Known rows, with every way that one mark hangs from another
J199{J297{J605}}: [-4.61 -3.24  1.21  2.77  1.10 -3.37  1.67 -1.05  1.49  1.24 -0.76  0.00
 -0.87  1.54 -0.59 -0.76  0.93 -1.54 -1.36 -2.14]
J26{J176{J297} J325}: [ 1.48  1.52 -1.06  2.30  1.49 -2.39 -1.14  0.66  0.50 -1.47 -0.02 -2.67
  1.27 -0.51  0.81 -1.15 -2.03 -1.90 -0.99  4.73]
J7{J514{J26{J176}}}: [ 2.85  0.22  2.81  1.68  3.83  2.19 -2.50  0.23 -3.58  4.12 -0.05 -1.93
  2.71 -4.06  1.09  2.64 -0.53 -0.21  1.28 -2.26]
J199{J297{J176 J605 J709} J754}: [-4.70 -2.87  1.70 -1.92 -1.63 -0.59  0.90 -0.39 -0.39 -2.97 -1.89  4.17
 -3.73  3.37 -0.63 -3.25  0.77 -1.59  1.62 -2.11]
J514{J26{J176 J325}}: [ 5.34  0.40  1.98 -1.71 -0.87 -0.98 -0.56 -0.76 -0.80 -1.36 -0.10 -1.23
  2.18 -4.65  0.99 -0.60 -1.07  0.44 -0.72  1.18]
J176{J26{J325} J297{J199{J754} J605}}: [ 0.96  1.51 -1.38 -2.32 -2.95 -1.14  1.53  0.84  3.98 -0.81 -0.57  1.09
  0.94  2.25 -0.88  0.05  1.18  0.36 -2.40  1.26]
J7{J514}: [-3.35 -2.52  0.06  4.44  7.54 -0.56 -3.92  1.01  0.95  4.30  1.03 -3.96
  4.03 -0.99 -2.34  2.03  0.54  0.59  1.69 -2.78]
J26{J176{J297{J709}} J325}: [-1.85  1.56 -4.40  2.02  3.29 -0.06 -1.98  0.66 -0.21 -1.72  0.65 -1.73
  0.87 -0.92 -0.48  0.29 -2.12 -1.35  1.02  4.98]
J26{J176{J297{J199 J605}} J325}: [ 1.63  0.39 -1.59  2.39 -5.48  1.99  4.12 -1.23 -2.91 -0.79  1.91  0.62
 -2.99  0.08  1.44 -1.73 -1.18 -2.10 -0.65  5.35]
J297{J176 J199{J754} J605}: [ 0.88 -3.34  2.35 -1.55 -6.17  2.41  1.15 -2.91 -0.57 -0.12 -0.77  3.61
 -5.03  0.41 -3.39 -4.69  2.17  0.21 -0.31 -0.89]
J7{J514{J26{J176{J297}}}}: [ 1.10  3.72  0.94  2.58  4.43  1.28 -1.04  0.81 -3.26  4.31 -1.87 -2.94
  1.71 -1.64  2.76  4.19 -1.86 -1.21  0.01 -0.59]
J176{J26 J297{J199{J754} J605 J709}}: [-3.46  1.30 -5.03 -0.68  0.82  2.46 -1.48 -0.59  3.34  2.79 -1.75  1.92
 -0.31  1.70 -4.24  2.56  2.68  0.70 -2.12 -0.10]
J709{J297{J176 J199}}: [-0.01 -2.58  1.98  4.44  0.61  3.75  0.21 -1.42 -0.59  0.63 -0.05 -1.22
 -4.57 -0.63 -0.80 -0.49  2.31  2.64  0.25 -5.39]
J709{J297{J176{J26} J199{J754} J605}}: [ 2.48 -0.80  4.52 -2.00 -3.45  3.03 -0.49 -0.71  0.68  0.07 -0.33  4.01
 -3.47  1.80 -0.19 -1.25  2.52  2.55 -0.86 -5.54]
J709{J297}: [-2.59 -2.19  0.69  4.15  6.15 -0.43 -3.60 -0.20  4.11  0.29 -1.02 -1.41
  1.35 -1.40 -2.07  0.93  0.69  2.61 -1.41 -4.96]
J7{J514{J26}}: [-1.29 -0.36  0.68  1.57  6.05  0.18 -2.04  0.43  0.10  4.87 -0.83 -3.21
  3.88 -2.81 -0.48  4.14  0.38  1.66  0.53 -4.77]
J176{J26{J325} J297{J605 J709}}: [-4.30  3.58 -5.40 -1.71  2.71 -3.21 -0.63  1.30  2.64  2.18  0.69 -0.86
  3.01  2.00 -0.75  3.09 -1.10  0.88 -0.79  2.47]
J7{J514{J26{J176 J325}}}: [ 4.23  0.62  3.05  0.10  2.02  0.85 -0.64  1.39 -3.74  0.08  1.73 -2.24
  3.54 -3.68  3.60  1.55 -1.97 -0.18  2.71 -0.39]
J26{J176 J325}: [ 3.34 -1.80  1.22  1.20  0.66 -1.51 -2.67  0.16 -0.10 -1.90  1.78 -2.08
  1.97 -2.92 -1.00 -2.87 -0.88 -0.88  0.40  3.11]
J297{J176{J26}}: [ 1.60  0.90  1.52 -0.94  3.74 -3.71 -4.65 -0.33  1.52  5.57 -0.09 -4.16
  1.38 -0.34 -3.63  0.21  2.29  1.79 -1.12 -2.07]

Rows
[-1.06 -4.29  0.27  0.15 -3.31  2.13 -0.43 -2.39  2.76  0.12 -0.76  3.24
 -1.64 -0.65 -4.76 -2.89  2.67  0.25 -1.64 -1.29] -> J297{J199{J754} J605}
[ 2.48  3.93  0.73  0.89  2.63  0.08  1.21  1.97 -3.34  0.34 -0.06 -2.89
  2.82 -1.26  5.16  3.20 -3.22 -1.26  1.61  1.31] -> J7{J514{J26{J176{J297} J325}}}
[-0.20  2.09 -3.54  0.48 -1.51 -1.29  2.77  0.15  1.95  2.57  1.10 -1.83
  0.63  1.51 -0.25  2.12  0.93  0.72 -2.39  1.85] -> J176{J26{J325} J297{J199 J605}}
[ 2.94  0.86  1.65 -2.69  1.61 -4.87 -2.50  1.03  1.49  1.60  1.35 -4.23
  2.46  0.00 -1.00 -0.77  1.01  1.76  0.24 -0.26] -> J297{J176{J26{J325}}}
[ 1.37 -1.08 -0.51 -5.21 -4.77  2.00  0.26 -0.19 -0.52 -1.46  1.86  2.76
 -1.59  0.79 -1.91 -1.79  2.07  1.64  2.28  0.08] -> J297{J176{J26{J325}} J199{J754} J605 J709}
[-7.62 -3.36 -2.30  2.76  2.94 -0.90  0.78 -0.93  0.78  0.94 -0.32  0.81
 -0.95  1.05 -1.51  0.65  0.93 -0.75  0.34 -1.93] -> J199{J297{J605 J709}}
[-0.14 -0.38 -3.22 -0.47 -4.83  4.52  1.70 -0.58 -1.42 -4.58  0.50  4.49
 -2.84  0.03 -0.05 -2.25 -1.12 -1.97  0.97  5.07] -> J26{J176{J297{J199{J754} J605 J709}} J325}
[-0.70  0.13 -5.55  4.12  0.69  4.25  0.52  0.04 -1.79 -1.18  1.28 -2.08
 -1.94 -1.90 -0.87  0.78 -0.26 -1.17  1.26  4.54] -> J26{J176{J297{J199 J709}} J325}
[-2.29  0.04  0.18 -2.43 -0.40 -3.49  2.41  1.37 -1.59 -0.61  1.91 -0.43
 -0.54  3.31  2.35  0.10  0.46 -0.21  2.25 -0.51] -> J199{J297{J176{J26{J325}} J605 J709}}
[ 1.90  3.92  1.30 -0.90 -1.65  0.42  3.71  1.02 -5.26  0.73  0.66  0.58
  1.16  0.02  6.40  2.36 -4.44 -1.63  1.53  2.42] -> J7{J514{J26{J176{J297{J605}} J325}}}
[ 3.80  3.93 -0.14 -1.01 -0.25 -1.76  0.91  0.00 -0.53 -0.72 -1.91 -2.04
  1.18 -2.21  2.62  0.81 -2.27 -0.82 -2.06  2.88] -> J514{J26{J176{J297} J325}}
[-5.62 -1.02 -5.28  1.15 -0.84  3.76  0.42 -1.68  2.44  0.38 -2.15  3.47
 -2.66  1.20 -4.23  0.25  1.30 -0.28 -1.10  0.82] -> J176{J297{J199{J754} J605 J709}}
[ 2.04  1.25  3.94 -2.98 -1.41 -2.90  0.50  1.00 -0.29 -0.73  1.84  0.99
  0.00  1.99  3.21 -0.48 -0.97  2.96  0.22 -3.04] -> J709{J297{J176{J26{J325}} J605}}
[-2.19  1.82 -3.58  0.24 -1.05  0.27  0.75 -0.15 -2.27 -1.37  1.14  1.71
 -0.79  0.30  0.97 -0.72 -3.35 -1.87  0.84  5.90] -> J26{J176{J297{J605 J709}} J325}
[-3.40 -3.80  3.07  0.04 -0.43 -2.98  0.31 -0.42  3.58 -2.57 -2.55  2.97
  0.01  2.61 -1.19 -2.80  1.00 -2.03 -1.70 -2.85] -> J199{J297{J605} J754}
[ 4.90  1.94  1.02 -3.38 -8.22  2.97  4.85 -1.48 -1.69 -3.68 -1.81  4.33
 -2.41 -0.86  2.56 -1.62 -1.20 -1.81 -1.96  2.84] -> J514{J26{J176{J297{J199{J754} J605}} J325}}
[ 4.01 -0.81  4.48 -3.44 -5.63  1.69  1.65  0.64  0.47 -3.88  1.14  3.98
 -2.20  2.18  2.29 -1.93  1.07  2.60  0.53 -3.98] -> J709{J297{J176{J26{J325}} J199{J754} J605}}
[-0.53 -0.68  1.61 -3.43  2.51 -3.32 -1.72  2.89  2.18 -4.50 -0.77 -0.72
  1.68  2.90  0.44 -0.89  1.45 -0.25  2.10 -2.19] -> J199{J297{J176{J26{J325}} J709} J754}
